Each row was made from one walk, in order. Every step used is in the known rows, and no mark comes twice. Write each row's walk.
Known rows:
mebi > genak > febir: [ 5.38  3.94 -3.30  8.52  0.35  2.49 -5.96 -1.25  3.13  1.64  3.92  3.76
  4.71 -3.06 -0.52 -0.97 -0.63  1.83  1.35 -3.38  0.35  4.56  0.13 -1.42
  0.06]
febir > mukoni: [ 4.95  2.16 -1.09  0.90  0.92  0.34 -5.19  0.11  0.33  3.20  5.86  4.65
  6.06 -3.97  2.52 -0.68  1.68  1.09  0.86 -3.36 -0.33  5.94 -0.44 -0.36
  0.62]
genak > febir: [ 5.02  4.97 -4.53  5.48 -0.59  2.24 -4.98 -1.13  2.30  3.12  4.34  4.28
  4.99 -3.74  1.94 -1.83 -2.85 -0.43  2.17 -3.72 -0.43  6.09 -0.39 -1.72
  0.92]
fegam > febir > mukoni: [ 7.69  2.55 -2.28  2.98  2.06  2.75 -4.57 -0.78  0.04  1.21  5.20  5.01
  5.92 -3.82  6.15 -0.32 -4.31  2.19  1.46 -3.31 -0.04  4.68 -0.49  0.11
 -1.91]
zela > mukoni > mebi > genak > febir: [ 2.94  3.34  0.12  7.82  5.84  4.71 -3.65 -0.67  3.04  1.65  0.43  4.67
  0.49 -3.20 -2.45  0.91 -3.95  4.24 -3.58 -1.44 -0.99  2.77  0.37  1.12
 -1.38]
fegam > mebi: [ 2.34  2.92 -3.31 -1.75 -1.11  2.94 -4.97 -0.97  3.04  2.80  3.39  3.29
  7.36 -3.42  0.82 -0.38  3.34  0.70  2.50 -3.97 -0.21  5.54  1.04  0.44
 -0.06]
mebi > niperi: [ 5.26  3.29 -2.53  1.42 -1.04  1.63 -7.84  1.25  3.43  4.57  4.17  3.14
  4.10 -3.14 -0.96  0.40  5.01 -0.19  2.71 -1.64 -0.86  5.68 -1.52 -1.06
 -1.67]
niperi > mebi > mukoni > zela: [ 3.42  1.87 -2.34 -1.49 -0.27 -0.20 -4.93  0.74 -0.46  2.48  3.72  5.14
  1.81 -3.81  1.74  1.21 -3.22  5.52  0.58 -0.83 -0.54  6.40 -1.01  0.96
  0.60]
niperi > mebi > mukoni: [ 4.31  2.62 -3.58 -0.66  1.29  1.23 -6.44 -0.29  1.62  3.40  4.44  4.92
  0.95 -3.65  0.61  1.24 -1.08  4.21  1.20 -1.54 -0.64  6.93 -0.32 -0.49
  1.78]
genak > febir > mukoni > mebi > fegam: [ 5.19  4.68 -2.46  3.36  4.92 -0.45 -4.85 -0.66  3.46  3.36  1.25  5.75
 -5.10 -3.75 -3.35  0.89 -3.96  3.73 -0.69 -2.76 -1.21  5.27 -0.70  2.23
 -0.01]
febir > mukoni > zela > fegam > mebi: [ 2.29  3.33  2.14 -3.98 -0.57 -0.18 -2.43  0.35 -0.37  1.57  2.59  4.18
  4.94 -5.30  1.92  0.62 -0.93  3.60 -0.71 -3.55  0.23  4.23  1.36  3.92
 -3.16]
genak > febir > mukoni > zela: [ 6.35  3.30 -1.24  4.02 -0.29 -0.48 -3.22 -0.15 -2.18  1.10  4.04  5.20
  4.21 -4.51  2.39 -1.44 -6.85  3.32 -0.25 -3.66 -0.97  4.92 -1.79  0.74
  0.05]
niperi > mebi > mukoni > zela > fegam: [ 2.11  3.97  0.09 -2.39 -0.34 -0.63 -4.30  1.09  0.84  3.35  3.21  5.40
 -0.24 -4.93  2.25  1.45 -2.87  4.58 -0.48 -0.43  0.11  6.17  0.56  2.08
 -1.50]
mebi > genak > zela > fegam > febir > mukoni: [ 5.27  3.73  0.35  5.42  4.48  1.96 -2.07 -0.11  0.39  0.31  0.62  4.91
  2.32 -5.15  3.19  0.73 -0.90  2.25  0.87 -1.18 -0.22  3.14  1.32  1.89
 -6.01]
zela > mukoni: [ 2.59  2.85 -0.22  1.67  0.53  3.55 -4.99  0.93  0.90  4.60  4.54  4.71
  7.27 -4.12  2.42 -0.30  2.85  0.67  0.15 -0.72 -1.08  5.92 -0.01  0.15
 -1.31]
niperi > mebi > genak: [ 4.00  2.12 -3.05  4.59 -0.08  2.06 -5.89 -0.92  4.35  2.27  4.75  3.23
  4.85 -2.69  1.48  1.23  3.44  2.87  2.25 -1.34  1.25  5.36  0.96 -1.76
  0.97]
zela > mukoni > mebi > genak: [ 0.89  1.50  1.79  4.13  5.35  4.46 -4.23  0.57  3.37  2.60  1.66  4.51
  3.33 -2.87 -1.23  1.61  2.31  3.53 -3.24 -0.47 -0.71  3.31  0.89  1.50
 -1.83]
mebi > genak > zela > mukoni: [ 1.41  2.30  0.09  5.69  3.35  3.50 -2.96  1.38  0.32  2.58  0.49  4.63
  5.64 -4.45 -1.04  0.59  5.89  1.86  0.07  0.90 -1.99  4.45  0.08  0.73
 -3.13]
mebi > fegam: [ 2.74  4.10 -3.38  1.01 -1.36  0.29 -7.52  0.83  4.99  5.61  4.34  4.64
  2.09 -3.56 -0.19 -0.26  7.11  0.88  3.53 -1.12 -0.08  7.40  0.07  0.33
 -0.76]
mukoni > mebi: [ 1.25  2.97 -1.95  0.58  2.32  2.26 -3.92  0.05  4.38  3.53  2.72  4.42
  3.79 -2.71  0.73 -0.15  0.98 -0.48 -0.20 -2.74 -0.72  5.36  0.47 -0.29
  0.86]
genak > zela > mukoni: [ 1.54  3.16 -0.97  2.37  1.42  3.00 -2.08  1.46 -0.87  4.19  0.89  5.14
  6.39 -5.05  1.68 -0.27  3.65 -0.97  0.98  0.80 -2.82  5.97 -0.40  0.46
 -2.36]
fegam > febir > mukoni > zela: [ 6.86  1.61 -0.90  1.90  0.13  1.66 -3.05  0.17 -1.78  0.04  4.59  5.36
  6.15 -3.96  7.26 -0.44 -5.81  3.71  0.76 -2.61 -0.02  4.12 -1.22  1.40
 -3.09]

Write each row's walk:
[ 0.71  2.46  0.78  1.00  4.10  4.22 -3.20  0.76  2.52  4.09  2.11  5.04
  3.67 -3.48  1.29  0.86  0.46  1.10 -2.40 -0.76 -1.53  4.81  0.27  1.22
 -0.84] -> zela > mukoni > mebi
[ 1.17  4.04  0.12  0.12  0.25  2.76 -5.57 -0.71  4.89  2.40  2.38  2.85
  5.05 -3.94 -1.12  0.61  5.63  2.68  0.89 -3.31  1.31  3.83  3.28  1.81
 -3.13] -> zela > fegam > mebi > genak
[ 2.05  2.65 -2.71  5.21  1.45  1.42 -3.49  0.49  1.88  2.19  1.40  4.01
  5.96 -3.73 -0.87 -0.57  6.98 -0.35  2.63 -0.97 -1.05  4.95  0.35 -0.87
 -1.18] -> mebi > genak > zela
[ 3.16  3.62 -1.24  1.89  5.76  5.19 -4.28  0.46  4.57  3.88  0.31  5.98
 -2.38 -3.45  2.45  2.14 -1.50  3.62 -0.43  0.92 -0.99  4.73  0.29  3.44
 -4.98] -> zela > mukoni > mebi > fegam > febir
[ 3.23  1.91 -0.11  0.01  4.81  0.72 -3.87 -0.01  1.78  2.53  3.12  4.91
  2.71 -3.27  0.07  0.41 -1.20  1.52 -1.65 -3.49 -0.80  4.75 -0.06  0.79
  0.91] -> febir > mukoni > mebi
[ 4.45  3.18  2.16  3.92  7.02  2.86 -3.26 -0.79  3.47  0.26  1.65  4.81
 -0.23 -3.58  2.91  1.80 -4.01  4.08 -2.73 -2.58  1.09  1.94  2.05  2.70
 -4.82] -> zela > fegam > febir > mukoni > mebi > genak
[ 3.30  3.00 -1.57  0.24  2.74  1.61 -6.21  0.90  4.83  4.21  1.73  3.41
  0.55 -2.53 -3.13  1.48  2.01  0.33  0.13 -1.63 -1.25  4.54 -1.22 -0.07
 -1.31] -> mukoni > mebi > niperi
[ 7.48  2.48 -2.85  0.87  0.05  0.11 -3.93 -0.25  1.16  1.29  3.38  5.42
 -1.32 -4.03  5.67  2.25 -4.66  6.86  2.46  0.09  0.44  5.40 -0.86  2.76
 -3.10] -> niperi > mebi > fegam > febir > mukoni > zela
[ 2.42  1.37  0.25  3.78  6.86  0.65 -1.47  0.31  0.83  0.58 -0.68  4.77
  1.32 -3.56 -3.37  1.18  2.01  2.70 -1.63 -1.77 -1.64  3.20  0.12  1.45
 -1.02] -> febir > mukoni > mebi > genak > zela
[ 1.04  3.72 -2.37  0.16  2.65  0.71 -5.59  0.64  6.71  5.19  1.57  4.93
 -1.94 -2.89 -1.79  0.72  4.53  1.30  0.99 -1.09 -0.70  6.38  0.54  1.40
 -0.26] -> mukoni > mebi > fegam
[ 7.32  2.21 -1.53  6.94  0.87 -0.07 -3.22 -1.42 -0.54 -0.74  3.43  4.17
  1.64 -3.78  0.99  1.09 -7.32  6.91 -0.56 -2.39  0.52  3.62 -0.94  0.44
  0.22] -> niperi > mebi > genak > febir > mukoni > zela
[ 4.36  4.07  1.20  0.63  5.49  2.72 -2.09 -0.61  2.69  1.71  2.28  5.24
  0.58 -4.22  5.43  1.18 -6.75  1.26 -2.09 -2.90  0.19  3.40  1.52  2.42
 -4.00] -> zela > fegam > febir > mukoni > mebi
[ 0.77  4.59  1.05 -0.33 -2.64 -0.11 -3.57  1.62  2.01  3.77  4.06  4.47
  5.82 -4.67  3.66 -1.15  1.69 -0.28  0.70 -1.72  0.51  5.81  0.95  1.08
 -2.46] -> mukoni > zela > fegam
[ 4.84  1.51 -0.94  5.39  8.18  3.12 -0.92 -0.69  0.79 -1.24 -1.23  5.20
  0.90 -3.41  0.87  1.49 -3.17  3.70 -0.99 -1.63 -1.31  2.03  0.24  1.90
 -3.47] -> fegam > febir > mukoni > mebi > genak > zela
[ 5.91  4.05 -5.82  2.21 -0.09  2.83 -5.70 -1.13  5.87  3.46  3.70  4.70
 -0.72 -3.29  4.59  1.85 -0.57  3.35  4.82  0.05  0.82  6.68  0.38  0.27
 -2.21] -> niperi > mebi > fegam > febir
[-0.75  3.98 -0.59  0.64  5.64  2.00 -2.19  1.89  3.09  5.28 -2.46  5.97
 -2.99 -4.52 -2.60  1.85  4.70  1.04 -0.37  2.41 -3.29  5.79 -0.01  3.42
 -3.03] -> genak > zela > mukoni > mebi > fegam
[ 2.04  4.04 -1.92  2.38  6.64  4.44 -1.58  0.96  2.75  3.30 -2.92  6.43
 -3.36 -4.39  1.52  1.99 -0.82  2.40  0.32  2.43 -2.69  4.49 -0.01  3.89
 -5.62] -> genak > zela > mukoni > mebi > fegam > febir
[ 1.17  4.08  1.31 -1.84 -0.22 -0.39 -5.27  2.10  0.05  3.70  3.29  5.83
  2.24 -5.02  1.02 -0.23 -0.63  3.56 -1.13 -1.47 -0.40  5.77  0.12  2.56
 -2.56] -> mebi > mukoni > zela > fegam
[ 4.08  5.34 -1.67  2.38 -0.24  3.35 -3.96 -0.45  3.74  3.06  4.35  4.48
  4.68 -4.35  6.98 -0.66 -1.70 -1.16  2.20 -2.15  0.96  5.28  1.66  0.18
 -4.22] -> zela > fegam > febir
[ 3.88  4.29 -0.15 -0.32  0.59  1.94 -4.51  1.14 -0.03  1.76  2.92  6.00
  1.65 -4.83  4.89 -0.01 -5.78  4.52 -0.33 -1.37 -0.02  4.64  0.23  3.09
 -5.24] -> mebi > mukoni > zela > fegam > febir
[ 3.28  4.79 -0.40  1.49 -1.67  2.67 -2.76  0.60  1.98  1.94  3.38  4.75
  5.37 -4.52  7.77 -0.81 -3.43  0.87  1.29 -1.50  0.89  4.45  0.97  1.61
 -5.25] -> mukoni > zela > fegam > febir
[ 7.34  3.15 -1.73  8.31  2.41  1.17 -6.01 -1.31  0.55  0.86  4.55  4.35
  3.39 -3.71 -1.30 -0.41 -2.72  4.10 -0.08 -4.19  0.16  3.91 -0.53 -0.55
  0.14] -> mebi > genak > febir > mukoni
[ 1.44  4.57 -0.72  4.75  6.17  3.85 -0.43 -0.30  4.39  0.69 -2.53  4.62
  0.16 -3.95  1.81  1.02 -1.37  0.38 -0.32 -0.65 -0.42  2.53  2.29  2.05
 -5.73] -> mukoni > mebi > genak > zela > fegam > febir
[ 7.09  4.01 -2.59  5.05  1.18  0.68 -4.75 -1.14 -0.14  1.96  4.75  4.82
  3.60 -4.30  1.37 -1.10 -5.27  1.55  0.62 -4.46 -0.78  5.55 -1.15 -0.63
  1.05] -> genak > febir > mukoni
[ 1.16  2.01 -0.68  2.00  3.16  4.96 -2.73  0.03  0.29  1.40 -1.42  3.80
  5.97 -4.54 -1.97  1.43  5.37  3.69  0.47 -0.13 -2.04  3.52  1.12  2.52
 -3.66] -> fegam > mebi > genak > zela > mukoni
[ 6.54  4.35  1.50  0.25  5.11  2.29 -4.17  0.26  3.13  2.38  0.98  4.37
 -3.25 -3.89  1.42  2.77 -5.37  2.70 -1.80 -1.95 -0.49  2.64 -0.32  2.59
 -5.99] -> zela > fegam > febir > mukoni > mebi > niperi
[ 2.86  3.54  2.83 -0.46 -0.73 -1.49 -3.19  1.49 -0.57  2.82  4.54  4.96
  5.18 -5.21  3.50 -0.40 -0.83  1.48 -0.90 -2.26  0.24  5.22  0.35  2.11
 -2.69] -> febir > mukoni > zela > fegam
[ 5.29  4.32 -4.83  2.83 -0.01  2.96 -6.60 -0.11  5.01  3.69  3.87  4.99
  1.40 -3.44  3.47  0.02  1.86  1.86  4.27 -1.12  0.28  6.31  0.02  0.75
 -3.42] -> mebi > fegam > febir
[ 8.03  2.32 -0.81  1.27  5.82  2.79 -5.12 -0.08  2.09  1.43  1.68  4.19
 -1.17 -2.88  0.96  2.44 -5.41  3.14 -0.85 -2.33 -1.12  2.74 -1.84  1.49
 -3.99] -> fegam > febir > mukoni > mebi > niperi
[ 7.55  3.77 -1.57  3.78  4.70  0.82 -5.30 -0.39  1.74  2.45  1.30  4.11
 -2.97 -3.37 -3.79  1.56 -5.77  2.63 -1.66 -3.30 -2.05  3.47 -2.35  0.70
 -0.79] -> genak > febir > mukoni > mebi > niperi
[ 4.69  3.89 -3.92  5.35  0.19  3.77 -5.56 -2.43  3.36  0.54  2.04  3.11
  4.78 -3.31 -2.50 -0.16 -0.81  3.77  1.32 -4.68  0.55  3.51  0.99  0.32
 -0.78] -> fegam > mebi > genak > febir
[ 0.98  4.95 -1.15 -3.16 -1.54  2.41 -4.72 -0.55  4.08  3.69  2.77  3.36
  5.36 -4.58  1.19 -0.03  3.14 -0.03  1.55 -3.54  0.54  5.44  2.68  1.53
 -2.30] -> zela > fegam > mebi
[ 2.95  2.81 -0.49 -0.29  4.42 -0.79 -5.59  0.61  4.03  4.26  2.23  5.53
 -2.71 -3.41 -1.83  1.40  2.79  3.44 -0.48 -1.85 -0.75  5.65 -0.06  2.48
 -0.42] -> febir > mukoni > mebi > fegam
[ 5.23  4.34  2.24  6.28  0.80 -0.76 -3.74  0.09 -0.06  0.54  3.03  4.68
  2.56 -4.97  0.63 -0.43 -4.21  4.92 -1.76 -2.90  0.75  3.18  0.40  2.07
 -2.99] -> mebi > genak > febir > mukoni > zela > fegam
[ 4.52  5.14  0.49 -0.29 -0.44  0.09 -1.92 -0.95 -0.96  0.72  1.54  4.27
  2.62 -5.67  1.27 -0.16 -7.22  4.16 -1.16 -4.43 -0.02  3.75  0.78  3.64
 -2.84] -> genak > febir > mukoni > zela > fegam > mebi
[ 5.93  1.10 -0.35  4.94  6.96  3.69 -4.02 -1.28  2.52 -0.74  2.25  4.72
  2.05 -2.48  2.20  1.40 -4.44  4.99 -1.92 -3.09  0.37  2.05  0.55  1.48
 -2.55] -> fegam > febir > mukoni > mebi > genak
[ 2.55  1.98 -2.36  1.23  0.18  3.40 -6.00 -1.09  3.85  1.31  3.06  2.88
  7.01 -2.83 -1.28  0.41  5.32  3.63  1.58 -3.71  0.66  4.05  1.75  0.62
 -1.04] -> fegam > mebi > genak
[ 0.32  3.28  1.46 -0.70 -1.33  1.71 -4.18  0.26  3.22  1.24  1.66  3.24
  5.65 -4.16 -0.04  0.58  3.63  4.31 -0.09 -2.52  1.41  3.23  2.61  3.18
 -4.18] -> mukoni > zela > fegam > mebi > genak
[ 2.36  2.42  3.05 -0.86  0.77  0.19 -3.77  0.15  0.54  0.21  1.99  3.57
  4.46 -4.67 -0.38  1.19  1.20  6.55 -1.53 -3.24  1.07  2.75  1.90  4.17
 -4.17] -> febir > mukoni > zela > fegam > mebi > genak
[ 3.79  4.04 -4.57  0.68 -1.28  0.36 -6.62 -0.30  5.82  5.40  4.09  4.20
 -0.27 -3.46  1.07  1.55  4.45  1.95  4.21 -0.01  0.27  7.73  0.47 -0.25
  0.29] -> niperi > mebi > fegam
